In the rows, zero is written as 128.
Known rows, with every way that one mark hangs from another
zoka{buni{gito vetez} fareg}: [101 130 111 119 128 152 120 116 109 169 148 110 168  95 133 161 141 131
 105 153 126 135 102 146]
zoka{buni{dato{gito} vetez} fareg}: [110  97 111 148 147 119  99 129 109 155 122 109 162  97 135 143 133 139
 102 129  98 134 138 164]
zoka{buni{gito{dato} vetez} fareg}: [109  95 118 122 129 143 133  91 101 174 187 105 181 111 134 143 122 126
 100 172 124 123 104 151]
zoka{buni{gito{dato{vetez}}} fareg}: [106  76 125 104 139 125 138  89 108 144 195 114 160 147 126 134 136 118
  90 140 110 110  96 107]
zoka{buni{vetez} fareg}: [107 127  97 128 121 145 116  99 107 162 116 128 175 126 143 173 154 128
 112 141  99 147 120 144]
gito{dato{buni{vetez}}}: [114  86 118 162 122  46 153  74 110 212 177 125 131 140 178 178 132 156
 110 142  88 142  89 137]
dato{gito}: [ 89 109 127 104 134  47 118 151 117 199 130 146 120 179 164 176 157 160
 121 135  90 135 102 139]
fareg{zoka{buni{gito vetez}}}: [111 170 107 124 115 141 141 148 104 209 144  94 172 108 154 190 137 115
 105 137 143 134  74 154]
gito{buni{zoka}}: [ 96 150 109 118  97  85 167  87 114 189 151 159 144 153 161 200 156 137
 110 125  80 178 113 141]
zoka{buni{gito{dato}}}: [119  98 132 118 124  98 151 107 108 234 187 110 182 157 157 154 135 134
 106 168 116 120  63 125]
fareg{zoka{buni{dato vetez}}}: [124 152  94 141 126 127 129 125 106 199 111 105 202 115 159 194 134 124
 108 117 104 150 103 158]
vetez{buni{gito} dato fareg{zoka}}: [ 98 150 133  69 127  95 162 155 122 134 108 153 202 118 124 183 145 154
 119 175 134 101 118 192]
dato{buni gito vetez{fareg}}: [ 83  66 129 154 143  12 130 129 135 120 153 132  74 142 151 162 153 165
 107 100  95 112 125 116]
zoka{buni{dato gito vetez} fareg}: [109 115 112 127 145 146 111 111 114 166 146 101 188  68 131 156 126 143
  98 145 117 140 112 152]
buni{vetez zoka}: [ 76 137 108 142 104  85 133 100 107 180 126 120 120 133 166 203 143 142
 109 132  85 182 135 165]
fareg{zoka{buni{dato gito vetez}}}: [119 156 109 130 132 135 133 142 108 206 143  86 195  82 150 184 122 126
  99 129 133 139  85 159]
vetez{buni{zoka} dato{gito} fareg}: [ 81 107 144 131 120  53 157 141 119 118  92 146 134 132 130 158 150 157
 112 165  96 124 170 210]
fareg{zoka{buni{vetez}}}: [115 166  94 133 109 135 137 132 102 202 113 113 180 141 163 200 149 113
 114 125 117 146  92 152]
vetez{dato{gito} fareg{zoka{buni}}}: [108 144 120 120 132 103 131 177 108 121 102 127 179 156 130 173 151 132
 122 148 118  83 150 164]
dato{gito{buni{zoka}}}: [ 90 133 120 130 108  66 159 124 112 185 161 148 108 150 157 178 150 136
 106 121  88 162 119 156]
dato{buni{zoka} gito}: [ 88 122 122 180 110  44 149 141 123 204 139 123  72 143 160 181 162 149
 110 109  82 150 111 142]
dato{gito vetez{buni{zoka} fareg}}: [ 70  75 133 139 117  42 156 125 131 111 118 135  92 133 139 154 149 142
  97 118  95 144 154 183]
vetez{buni{gito}}: [101 118 136  86 123  74 157 128 129 230 133 150 162 132 154 175 154 160
 111 161 114 143  54 160]
fareg{zoka{buni}}: [119 169  97 113 110 128 142 142 111 214 107 132 194 174 158 201 167 115
 122 122 105 136  82 130]

Rows
[ 71 140 113  95 116 123 125 123 118 156 144 138 139 125 121 183 152 141
 109 143  97 158 136 152]
buni{gito zoka{fareg}}
[106  82 121 104 137  51 139  99 143 168  99 166 205 118 146 174 144 179
 121 151  87 149 126 181]
vetez{buni{dato} fareg}
[ 92  93 123 132 151  45 105 134 112 183 135 116 128 119 167 169 123 169
 106 129  91 147 124 165]
buni{dato{gito} vetez}
[102 165 109  93 122  99 152 109 101  89 134 157 192 118 141 201 131 145
 117 151 117 122 160 175]
gito{buni{vetez{dato fareg{zoka}}}}
[ 88 158 112 116 111 131 150  76  92  91 138 153 153 107 128 182 141 134
 102 145  82 157 175 171]
gito{buni{vetez{dato} zoka{fareg}}}
[100 133  98 110 119 115 144  77 119 139 142 166 179 113 128 183 145 140
 106 118  65 178 154 153]
gito{buni{dato zoka{fareg}}}
[ 97 124 136 129 137 108 130 119 107 125 142  99 177  92 141 165 127 155
 109 182 137 104 132 160]
zoka{buni{gito vetez{dato fareg}}}
[107  61 134 101 126  46 170  72 118 183 154 153 151 181 164 154 143 142
  99 135  81 138  80 138]
gito{dato{vetez{buni}}}
[ 69  94 136 117 115  69 167 104 135 125 143 128 118 102 132 166 142 144
  93 133 114 151 128 171]
dato{vetez{buni{gito zoka} fareg}}
[ 72 134 134 147 123  68 130 140  93 140 122 111  95 135 154 177 136 148
 104 145  91 139 161 180]
buni{vetez{dato{gito}} zoka}
[ 69 150 126 109 124 131 126 117  96 105 139 119 134  92 117 177 133 145
  99 163 105 140 166 176]
buni{gito vetez{dato} zoka{fareg}}
[ 86  48 125  99 137  36 132  72 118 113 173 146 147 181 151 167 133 155
 111 138  86 125 142 123]
gito{dato{vetez{fareg}}}
[ 93  93 148 102 139  40 142 147 124 127  95 162 155 145 139 154 152 174
 123 173 103 101 142 189]
vetez{buni dato{gito} fareg}
[120 114 101 116 140 130 110 104 122 172 109 141 209 132 136 167 155 143
 116 130  77 142 120 129]
zoka{buni{dato} fareg}
[ 91 146 136 125 116  68 163 128 100 146 147 148 119 153 149 173 149 143
 105 137  84 134 137 156]
vetez{dato{gito{buni{zoka}}}}
[ 83 125 133 126 118  60 155 124 110  94 146 153 130 134 133 171 141 153
 112 151  95 125 181 174]
vetez{dato{gito{buni{zoka}}} fareg}
[ 82 158 124  86 133 100 129 149 106 103 136 122 174 102 132 196 122 155
 116 167 138 107 152 182]
buni{gito vetez{dato fareg{zoka}}}
[121 135 102 125 136 110 136 122 114 168 121 114 181 151 153 185 148 115
  99  84  91 137  95 111]
fareg{zoka{buni{dato{vetez}}}}
[ 96  94 120 124 106  66 181  50 103 150 204 143 124 172 159 171 133 120
  90 111  73 160 118 122]
gito{buni{zoka} dato{vetez}}
[ 74 101 136 118 147  46 109 140 107  97 123 131 128 130 146 167 131 176
 119 165 108 107 174 179]
buni{vetez{dato{gito} fareg}}
[ 86 107 131 116 112  78 154 104 109 205 191 117 139 154 152 175 129 141
 105 158  98 150 108 152]
buni{gito{dato} zoka}
[ 88 113 106 147 117  76 147  65 120 120 154 135 164  74 149 191 117 155
 103 130  91 181 176 185]
gito{buni{dato vetez{fareg} zoka}}
[106 132 115  99 130 146 123 128 119 184 142 131 180 129 128 164 159 133
 111 152 116 126  91 126]
zoka{buni{gito} fareg}
[114 141 124 139 127 108 134 108  95 172 111 115 172 140 165 178 148 143
 111 157 100 126 110 141]
zoka{buni{vetez{dato}}}
[104  77 119 167 148  73 108 129 120 149 129  99 160  93 151 152 121 156
 109 139 113 127 150 173]
zoka{buni{dato{gito} vetez{fareg}}}
[104  97 119 109 154 126 117 108 121 136 154 110 167 105 122 148 140 137
  88 111 103 126 103 107]
zoka{buni{dato{vetez} gito} fareg}
[ 89  85 120 170 134  31 125 132 128 149 145 122  94 105 159 169 138 172
 117 133 110 126 136 162]
dato{buni{vetez{fareg}} gito}
[ 84  89 122  79 135  73 143 117 116 114 195 126 158 152 135 173 119 133
 106 135 126 109 126 139]
buni{gito{dato{vetez{fareg{zoka}}}}}
[ 74 112 125 101 116 114 159 106 124 129 136 137 119 107 116 158 154 128
  86 122 101 155 116 161]
dato{vetez{buni{gito zoka{fareg}}}}
[ 70  69 129 108 146  27 112 134 127 104 144 140 100 163 148 162 146 161
 111 116  97 121 147 132]
dato{gito vetez{fareg}}
[101 109 107 146 123  99 122  98 118 156 122 118 174 120 159 178 142 145
 118 153 114 141 131 155]
zoka{buni{vetez{fareg}}}
